Known rows, with every way that one mark hangs from another:
kunemi(raferuf(toge(viru))): [-0.33 -0.24  0.01 -0.14  0.18  0.06 -0.01 -0.31 -0.02 -0.38 -0.55 -0.17
  0.55  0.00 -0.22  0.13  0.21 -0.50]
bipov(viru(toge(dunos sema(bazif)))): [-0.30  0.08  0.11 -0.20  0.38 -0.23  0.17 -0.34 -0.48 -0.18 -0.30 -0.43
  0.48  0.13 -0.52  0.36  0.07  0.18]
bipov(dunos viru(toge(sema(bazif)))): [-0.15  0.18  0.05 -0.26  0.55 -0.10  0.25 -0.47 -0.48 -0.24 -0.15 -0.38
  0.44 -0.06 -0.40  0.38 -0.05 -0.05]
sema(bazif pone toge(dunos viru)): [-0.48 -0.14  0.52 -0.48  0.64 -0.36 -0.05 -0.39 -0.35 -0.06 -0.14 -0.55
  0.66  0.52 -0.54  0.17  0.58  0.27]
bipov(dunos viru(toge(sema))): [-0.15  0.19 -0.05 -0.23  0.51 -0.05  0.29 -0.44 -0.46 -0.25 -0.13 -0.41
  0.31 -0.04 -0.37  0.40 -0.12 -0.10]
viru(bipov toge(dunos sema(bazif pone))): [-0.20  0.29  0.44 -0.23  0.62 -0.36  0.33 -0.18 -0.60 -0.14 -0.09 -0.13
  0.32  0.80 -0.61  0.24  0.18 -0.08]
kunemi(raferuf): [-0.15 -0.43  0.25  0.02  0.17  0.12 -0.22 -0.09 -0.12 -0.23 -0.44 -0.14
  0.42  0.00 -0.35  0.10  0.22 -0.54]
gute(raferuf(toge(dunos sema(bazif) viru(bipov)))): [-0.30 -0.05 -0.14 -0.26  0.16 -0.38  0.07 -0.35 -0.28 -0.37 -0.26 -0.23
  0.73  0.41 -0.36  0.19  0.20 -0.60]
bipov(dunos viru(toge(sema(pone)))): [-0.22  0.18 -0.01 -0.23  0.61 -0.05  0.16 -0.40 -0.40 -0.25 -0.10 -0.46
  0.32 -0.02 -0.40  0.36 -0.03 -0.03]
raferuf(toge(sema(pone))): [-0.34 -0.17  0.02  0.07  0.46 -0.06 -0.23 -0.24  0.00 -0.37 -0.42 -0.39
  0.44  0.33 -0.49  0.21  0.34 -0.16]
gute(raferuf(toge(dunos viru(bipov)))): [-0.30 -0.14 -0.18 -0.25  0.06 -0.20  0.14 -0.46 -0.26 -0.32 -0.25 -0.18
  0.59  0.28 -0.15  0.16  0.10 -0.78]
gute(raferuf(toge(dunos sema))): [-0.17 -0.18 -0.23 -0.04  0.11 -0.34 -0.11 -0.22 -0.27 -0.38 -0.29 -0.26
  0.57  0.37 -0.43  0.14  0.20 -0.68]
raferuf(gute toge(dunos sema viru(bipov))): [-0.26 -0.05 -0.19 -0.23  0.30 -0.38  0.30 -0.30 -0.49 -0.49 -0.26 -0.20
  0.43  0.43 -0.33  0.33 -0.03 -0.54]
bipov(dunos viru(toge)): [-0.16  0.09  0.02 -0.25  0.45  0.09  0.31 -0.58 -0.47 -0.18 -0.14 -0.32
  0.31 -0.19 -0.19  0.35 -0.16 -0.23]
raferuf(gute toge(viru)): [-0.37 -0.32 -0.16 -0.23  0.19 -0.02  0.07 -0.37 -0.25 -0.43 -0.54 -0.20
  0.51 -0.04 -0.19  0.18  0.16 -0.53]
kunemi(raferuf(gute toge(dunos sema viru))): [-0.21 -0.21 -0.16 -0.13  0.22 -0.32 -0.01 -0.06 -0.30 -0.53 -0.45 -0.17
  0.54  0.17 -0.42  0.15  0.14 -0.60]
gute(raferuf(toge(viru))): [-0.37 -0.24 -0.21 -0.22  0.05 -0.08 -0.05 -0.37 -0.09 -0.35 -0.44 -0.26
  0.65  0.10 -0.22  0.11  0.27 -0.65]
gute(raferuf(toge(sema viru))): [-0.36 -0.14 -0.28 -0.19  0.12 -0.21 -0.08 -0.22 -0.09 -0.42 -0.43 -0.33
  0.64  0.25 -0.40  0.16  0.31 -0.52]
toge(dunos sema(bazif pone) viru): [-0.60  0.00  0.39 -0.20  0.79 -0.55 -0.02 -0.21 -0.34 -0.21 -0.14 -0.72
  0.68  0.79 -0.60  0.28  0.50  0.13]

Rows:
[-0.48 -0.12  0.24 -0.37  0.54 -0.21  0.07 -0.30 -0.30 -0.11 -0.09 -0.62
  0.27  0.56 -0.43  0.24  0.40  0.12]	sema(pone toge(dunos viru))
[-0.11  0.18  0.34 -0.22  0.33 -0.09  0.60 -0.40 -0.68 -0.07 -0.12  0.02
  0.10  0.59 -0.26  0.27 -0.10 -0.43]	viru(bipov toge(dunos))
[-0.30  0.00  0.07 -0.20  0.28 -0.05  0.24 -0.45 -0.46 -0.13 -0.29 -0.37
  0.34  0.00 -0.31  0.34 -0.03 -0.01]	bipov(viru(toge(dunos)))
[-0.37 -0.06 -0.21 -0.23  0.23 -0.34  0.00 -0.28 -0.19 -0.38 -0.21 -0.31
  0.61  0.44 -0.35  0.16  0.23 -0.58]	gute(raferuf(toge(dunos sema(pone) viru(bipov))))
[-0.13 -0.18 -0.01  0.04  0.24 -0.21 -0.07 -0.15 -0.20 -0.42 -0.41 -0.18
  0.48  0.27 -0.42  0.17  0.13 -0.53]	kunemi(raferuf(toge(dunos sema)))
[-0.37  0.07  0.14 -0.20  0.48 -0.24  0.05 -0.29 -0.41 -0.18 -0.27 -0.48
  0.49  0.15 -0.56  0.32  0.17  0.24]	bipov(viru(toge(dunos sema(bazif pone))))
[-0.09 -0.43 -0.05 -0.04  0.09 -0.01 -0.22 -0.09 -0.18 -0.45 -0.54  0.01
  0.51 -0.15 -0.34  0.05  0.16 -0.73]	kunemi(raferuf(gute toge))
[-0.13  0.32  0.41 -0.29  0.72 -0.15  0.31 -0.24 -0.50 -0.19 -0.06 -0.09
  0.30  0.56 -0.55  0.24  0.15 -0.17]	viru(bipov(dunos) toge(sema(bazif pone)))
[-0.29  0.09  0.01 -0.16  0.35 -0.18  0.21 -0.31 -0.46 -0.20 -0.28 -0.45
  0.34  0.15 -0.49  0.39  0.01  0.12]	bipov(viru(toge(dunos sema)))
[-0.18 -0.27  0.00 -0.02  0.48 -0.48 -0.25 -0.13 -0.43 -0.46 -0.31 -0.25
  0.62  0.34 -0.58  0.13  0.28 -0.41]	raferuf(gute toge(dunos sema(bazif pone)))
[-0.13 -0.28  0.05  0.02  0.17 -0.07 -0.04 -0.29 -0.20 -0.35 -0.42 -0.09
  0.48  0.11 -0.25  0.11  0.09 -0.66]	kunemi(raferuf(toge(dunos)))
[-0.33 -0.10 -0.28 -0.18  0.15 -0.36  0.02 -0.28 -0.24 -0.41 -0.32 -0.35
  0.63  0.39 -0.36  0.18  0.22 -0.60]	gute(raferuf(toge(dunos sema viru)))
[-0.22 -0.02  0.20 -0.42  0.22 -0.14  0.55 -0.49 -0.53 -0.10 -0.07 -0.33
  0.17  0.56 -0.28  0.44  0.00 -0.14]	sema(toge(dunos viru(bipov)))
[-0.37  0.08  0.37 -0.34  0.58 -0.16  0.29 -0.37 -0.29 -0.22 -0.15 -0.37
  0.58  0.50 -0.44  0.43  0.19 -0.10]	toge(sema(bazif) viru(bipov(dunos)))
[-0.32 -0.27 -0.12 -0.16  0.29 -0.17 -0.24  0.03 -0.08 -0.54 -0.54 -0.22
  0.57  0.04 -0.49  0.08  0.32 -0.45]	kunemi(raferuf(gute toge(sema(pone) viru)))
[-0.46  0.03  0.20 -0.25  0.41 -0.05  0.28 -0.22 -0.18 -0.23 -0.24 -0.44
  0.34  0.56 -0.44  0.47  0.17 -0.05]	toge(sema viru(bipov))
[-0.32 -0.28 -0.03 -0.19  0.33 -0.22 -0.27  0.01 -0.10 -0.53 -0.55 -0.19
  0.71  0.02 -0.53  0.06  0.38 -0.40]	kunemi(raferuf(gute toge(sema(bazif pone) viru)))
[-0.21  0.30  0.31 -0.18  0.57 -0.28  0.39 -0.14 -0.57 -0.17 -0.06 -0.17
  0.12  0.82 -0.56  0.28  0.09 -0.15]	viru(bipov toge(dunos sema(pone)))
[-0.25 -0.26  0.58 -0.28  0.60 -0.32 -0.24 -0.30 -0.40 -0.04 -0.10 -0.43
  0.59  0.48 -0.63  0.13  0.55  0.15]	sema(bazif pone toge(dunos))
[-0.27 -0.11  0.47 -0.55  0.28 -0.06  0.29 -0.50 -0.36 -0.07 -0.28 -0.24
  0.59  0.30 -0.43  0.35  0.30  0.12]	sema(bazif toge(viru(bipov)))
[-0.30  0.15  0.34 -0.10  0.68 -0.46  0.07 -0.06 -0.54 -0.20 -0.30 -0.40
  0.42  0.71 -0.74  0.14  0.43  0.07]	viru(toge(dunos sema(bazif pone)))
